Known rows, with every way that one mark hangs from another:
V[D[Z]]: [ 0.00  0.06  0.07  0.16  0.07 -0.02  0.00 -0.01  0.04 -0.01 -0.05  0.12
  0.08 -0.02 -0.04  0.03 -0.04 -0.01 -0.04  0.03 -0.04 -0.10  0.02  0.12]
L[K T[D[E F V Z]]]: [ 0.04  0.16  0.27 -0.02  0.27 -0.06  0.12 -0.06  0.09 -0.46 -0.19  0.32
 -0.18 -0.16 -0.06  0.08 -0.24  0.09 -0.20  0.31  0.09 -0.03  0.12  0.43]
K[D[E F T V Z] L]: [ 0.17  0.05  0.54  0.06  0.18  0.10  0.09 -0.01  0.18 -0.22 -0.05  0.56
 -0.17 -0.07 -0.34  0.31 -0.51  0.20 -0.35 -0.04  0.17 -0.10  0.09  0.27]
D[E[L] T Z]: [ 0.15 -0.03  0.17 -0.03  0.02 -0.08  0.15  0.17  0.01 -0.13 -0.07  0.30
 -0.11  0.05 -0.21  0.15 -0.21  0.03 -0.16 -0.04  0.11 -0.13  0.15  0.32]
E[D[K V]]: [ 0.08 -0.02  0.05  0.07  0.08 -0.03  0.13  0.00  0.09  0.02 -0.04  0.14
 -0.04 -0.04 -0.09  0.14 -0.12 -0.05  0.03  0.02  0.01 -0.13  0.02  0.10]
E[D[T Z] L[K]]: [ 0.01  0.25  0.33 -0.04 -0.04 -0.08  0.23  0.15 -0.02 -0.27 -0.07  0.09
  0.02 -0.11 -0.09  0.24 -0.07  0.14  0.03  0.17  0.13 -0.17  0.08  0.24]
Z[D[E[L] F T V]]: [ 0.09 -0.01  0.18 -0.02  0.14 -0.09  0.29  0.23  0.15 -0.06 -0.16  0.35
 -0.11  0.02 -0.44  0.17 -0.19 -0.04 -0.02 -0.18 -0.01 -0.15  0.01  0.42]
K[D[F] L[T]]: [-0.01  0.19  0.30  0.01  0.01  0.17 -0.01 -0.06 -0.16 -0.22 -0.08  0.13
 -0.03 -0.23 -0.04  0.25 -0.04  0.29 -0.13  0.17  0.24  0.07 -0.01  0.01]
V[D[F K T]]: [ 0.09 -0.03  0.15  0.04  0.09 -0.13  0.10  0.31  0.16  0.23 -0.19  0.35
 -0.11 -0.06 -0.16  0.22 -0.14 -0.27 -0.16 -0.11 -0.01 -0.13  0.02  0.21]
T[D L]: [-0.13  0.18  0.15 -0.19  0.13 -0.11  0.09 -0.13  0.03 -0.14 -0.02  0.15
 -0.03  0.02  0.18 -0.07  0.16 -0.01 -0.15  0.15 -0.09  0.21  0.06  0.12]
D[E F T[L[K]] V Z]: [ 0.13  0.10  0.42 -0.14  0.20 -0.07  0.32  0.07  0.25 -0.27 -0.15  0.54
 -0.30 -0.11 -0.13  0.09 -0.35 -0.08 -0.31 -0.05  0.11 -0.05  0.09  0.38]
V[D[K T]]: [ 0.05 -0.05 -0.04  0.05  0.03 -0.17  0.01  0.34  0.09  0.30 -0.11  0.33
 -0.14 -0.05 -0.07  0.22 -0.09 -0.28 -0.12 -0.05 -0.03 -0.10  0.04  0.13]
L[T]: [-0.01  0.05 -0.09  0.00 -0.01  0.02 -0.06  0.03 -0.13 -0.04 -0.04 -0.05
 -0.07 -0.12  0.04  0.04  0.07 -0.01  0.03  0.09  0.14 -0.02  0.00 -0.01]
K[D[E Z] L[T]]: [ 0.11  0.07  0.19  0.07  0.02  0.15 -0.07 -0.10 -0.19 -0.32 -0.04  0.26
 -0.14 -0.15 -0.08  0.29 -0.17  0.40 -0.25  0.26  0.21  0.07  0.11  0.15]
T[D[K Z] L]: [ 0.01  0.06  0.25 -0.08  0.20 -0.08  0.08 -0.12  0.11 -0.16 -0.11  0.34
 -0.13  0.04  0.17  0.05 -0.02  0.10 -0.27  0.16 -0.05  0.17  0.09  0.29]
V[D]: [-0.06  0.06 -0.07  0.07  0.00 -0.08  0.01  0.06 -0.03  0.11 -0.05  0.07
  0.06 -0.04 -0.02  0.04  0.08 -0.14  0.01  0.03 -0.08 -0.06  0.01  0.03]
E[D[F K Z] L]: [ 0.17  0.06  0.40  0.08  0.06  0.06  0.29 -0.04  0.01 -0.23 -0.19  0.12
  0.11 -0.02 -0.15  0.20 -0.10  0.22 -0.03  0.07  0.08 -0.16  0.05  0.34]
E[L[K[D[F T V Z]]]]: [ 0.02  0.27  0.52  0.01  0.12  0.05  0.18  0.16  0.10 -0.29 -0.15  0.37
 -0.07 -0.18 -0.22  0.28 -0.37  0.16 -0.15  0.08  0.22 -0.16  0.02  0.31]
K[D L[T]]: [-0.05  0.18  0.11  0.01 -0.04  0.12 -0.10 -0.02 -0.24 -0.15 -0.01  0.10
 -0.06 -0.22  0.03  0.27  0.02  0.28 -0.09  0.23  0.23  0.10  0.01 -0.08]
E[L[T]]: [-0.04  0.12 -0.07 -0.03 -0.05 -0.02  0.07  0.11 -0.25 -0.11 -0.10 -0.03
  0.02 -0.15  0.01  0.07  0.14  0.02  0.08  0.12  0.20 -0.03  0.03  0.06]
E[D[F K T[L] Z]]: [ 0.17  0.09  0.54 -0.06  0.15 -0.01  0.30 -0.01  0.21 -0.12 -0.13  0.33
 -0.15 -0.03 -0.09  0.18 -0.17  0.03 -0.22 -0.09  0.08 -0.09  0.06  0.32]
F[D[E[L[K]] T]]: [-0.01  0.02 -0.03 -0.13 -0.01 -0.14  0.13  0.40 -0.03  0.04 -0.06  0.30
 -0.22 -0.01 -0.19  0.21 -0.14 -0.15 -0.05  0.19 -0.05 -0.01  0.11  0.31]

Rows:
[-0.05  0.17  0.24 -0.11  0.12  0.00  0.07  0.07  0.12  0.01  0.02  0.38
 -0.20 -0.09 -0.06  0.13 -0.18 -0.07 -0.22 -0.07  0.10  0.02  0.01  0.05]
K[D[T[L] V]]
[ 0.15 -0.01  0.38 -0.07  0.35 -0.07  0.25 -0.15  0.25 -0.27 -0.20  0.58
 -0.20  0.04 -0.06  0.05 -0.27  0.02 -0.40  0.07 -0.05  0.07  0.13  0.50]
T[D[E F K V Z] L]
[-0.13  0.19  0.08 -0.07  0.06 -0.07 -0.07 -0.04 -0.15 -0.19 -0.02  0.11
 -0.02 -0.13  0.12  0.12  0.13  0.11 -0.08  0.29  0.13  0.14  0.08  0.03]
K[L[T[D]]]
[ 0.13  0.07  0.36 -0.05  0.16 -0.09  0.26  0.07  0.16 -0.08 -0.16  0.48
 -0.15 -0.01 -0.16  0.08 -0.17 -0.16 -0.33 -0.11 -0.02 -0.06  0.12  0.38]
V[D[E F T[L] Z]]
[-0.04  0.25  0.30 -0.07 -0.03  0.09  0.19  0.06 -0.13 -0.28 -0.18  0.09
  0.05 -0.18 -0.06  0.22 -0.03  0.26 -0.05  0.25  0.10  0.04 -0.03  0.17]
E[L[K[D[F]]]]
[ 0.17  0.07  0.46  0.04  0.17  0.06  0.19  0.09  0.13 -0.24 -0.12  0.47
 -0.11 -0.03 -0.39  0.24 -0.45  0.12 -0.26 -0.04  0.16 -0.19  0.11  0.39]
K[D[E[L] F T V Z]]
[ 0.12  0.14  0.30  0.03  0.07  0.18  0.06 -0.05 -0.08 -0.44 -0.19  0.20
 -0.19 -0.22 -0.08  0.25 -0.24  0.34 -0.24  0.32  0.16  0.01  0.06  0.32]
L[K[D[E F Z]] T]
[-0.06  0.24  0.23 -0.07  0.05 -0.16  0.16  0.18  0.08 -0.06 -0.11  0.36
 -0.15 -0.15  0.08  0.13 -0.02 -0.14 -0.18  0.07  0.03 -0.02  0.06  0.20]
V[D[T[L[K]] Z]]
[ 0.08  0.05  0.16 -0.04  0.02 -0.15  0.27  0.28  0.00  0.02 -0.19  0.35
 -0.01 -0.03 -0.28  0.17 -0.07 -0.22 -0.14 -0.05  0.00 -0.15  0.11  0.33]
V[D[E[L] F T]]
[ 0.09  0.11  0.51  0.09  0.22  0.12  0.02  0.02  0.26 -0.12 -0.04  0.35
 -0.10 -0.06 -0.27  0.17 -0.46  0.09 -0.22 -0.11  0.14 -0.18  0.00  0.21]
K[D[F T V Z]]
[ 0.07  0.11  0.36  0.03  0.27 -0.03  0.08 -0.15  0.06 -0.40 -0.11  0.41
 -0.10 -0.11 -0.13  0.12 -0.22  0.16 -0.25  0.20  0.15  0.00  0.15  0.33]
K[L[T[D[E F V Z]]]]
[ 0.12  0.10  0.14  0.10  0.06 -0.02  0.20  0.06 -0.15 -0.23 -0.25  0.22
  0.03 -0.13 -0.19  0.13 -0.03  0.02 -0.09  0.14  0.13 -0.15  0.12  0.40]
V[D[E[L[T]] F Z]]
[-0.09  0.21  0.33 -0.15  0.27 -0.07  0.22 -0.16  0.19 -0.19 -0.08  0.28
 -0.02 -0.03  0.04 -0.10 -0.02 -0.09 -0.17  0.04 -0.03  0.10  0.03  0.20]
T[D[F V] L]
[ 0.20 -0.04  0.18  0.14  0.09 -0.02  0.12  0.08 -0.08 -0.13 -0.25  0.44
 -0.14 -0.17 -0.12  0.32 -0.15  0.07 -0.26  0.15  0.14 -0.04  0.12  0.33]
V[D[E F K[L[T]] Z]]
[ 0.06  0.04  0.18  0.00  0.10 -0.14  0.12  0.19  0.13  0.14 -0.14  0.47
 -0.19 -0.05  0.01  0.18 -0.09 -0.19 -0.27 -0.07  0.01 -0.05  0.07  0.25]
V[D[K T[L] Z]]
[ 0.10  0.09  0.12  0.13  0.09 -0.01  0.17  0.04 -0.09 -0.19 -0.14  0.15
 -0.02 -0.17 -0.10  0.21 -0.10  0.10  0.05  0.14  0.25 -0.23  0.08  0.25]
E[D[K V Z] L[T]]
[-0.02  0.19  0.30 -0.03  0.01  0.13  0.07 -0.02  0.00 -0.23 -0.12  0.08
 -0.04 -0.16 -0.02  0.18 -0.11  0.22 -0.10  0.20  0.03  0.06 -0.05  0.11]
L[K[D[F]]]
[ 0.00  0.05 -0.11  0.09 -0.04 -0.09 -0.01  0.19 -0.19  0.11 -0.14  0.25
 -0.09 -0.23  0.05  0.30  0.11 -0.06 -0.08  0.17  0.14  0.02  0.04  0.03]
V[D[K[L[T]]]]
[ 0.05  0.08  0.19 -0.07  0.09 -0.13  0.34  0.28  0.11 -0.17 -0.21  0.36
 -0.16 -0.08 -0.36  0.23 -0.19  0.00 -0.01 -0.03 -0.01 -0.10 -0.01  0.45]
Z[D[E[L[K]] F T V]]
[ 0.18  0.07  0.47  0.03  0.08 -0.02  0.28  0.14  0.10 -0.14 -0.18  0.24
  0.00 -0.03 -0.23  0.27 -0.19  0.09 -0.08 -0.03  0.14 -0.23  0.07  0.37]
E[D[F K T Z] L]
[ 0.10  0.14  0.30 -0.01  0.04 -0.14  0.29  0.28  0.03 -0.19 -0.25  0.40
 -0.07 -0.11 -0.23  0.24 -0.18 -0.06 -0.17  0.10  0.05 -0.17  0.12  0.46]
V[D[E[L[K]] F T Z]]
[ 0.04 -0.01  0.06 -0.11  0.15 -0.13  0.21  0.12  0.19  0.02 -0.04  0.42
 -0.28  0.04 -0.23  0.09 -0.11 -0.10 -0.13 -0.18 -0.09  0.02  0.02  0.28]
Z[D[E T[L] V]]
[ 0.10  0.17  0.46 -0.10  0.10  0.14  0.23 -0.16  0.02 -0.44 -0.17  0.34
 -0.17 -0.11 -0.02  0.17 -0.21  0.32 -0.35  0.21  0.03  0.14  0.07  0.35]
T[L[K[D[E F Z]]]]
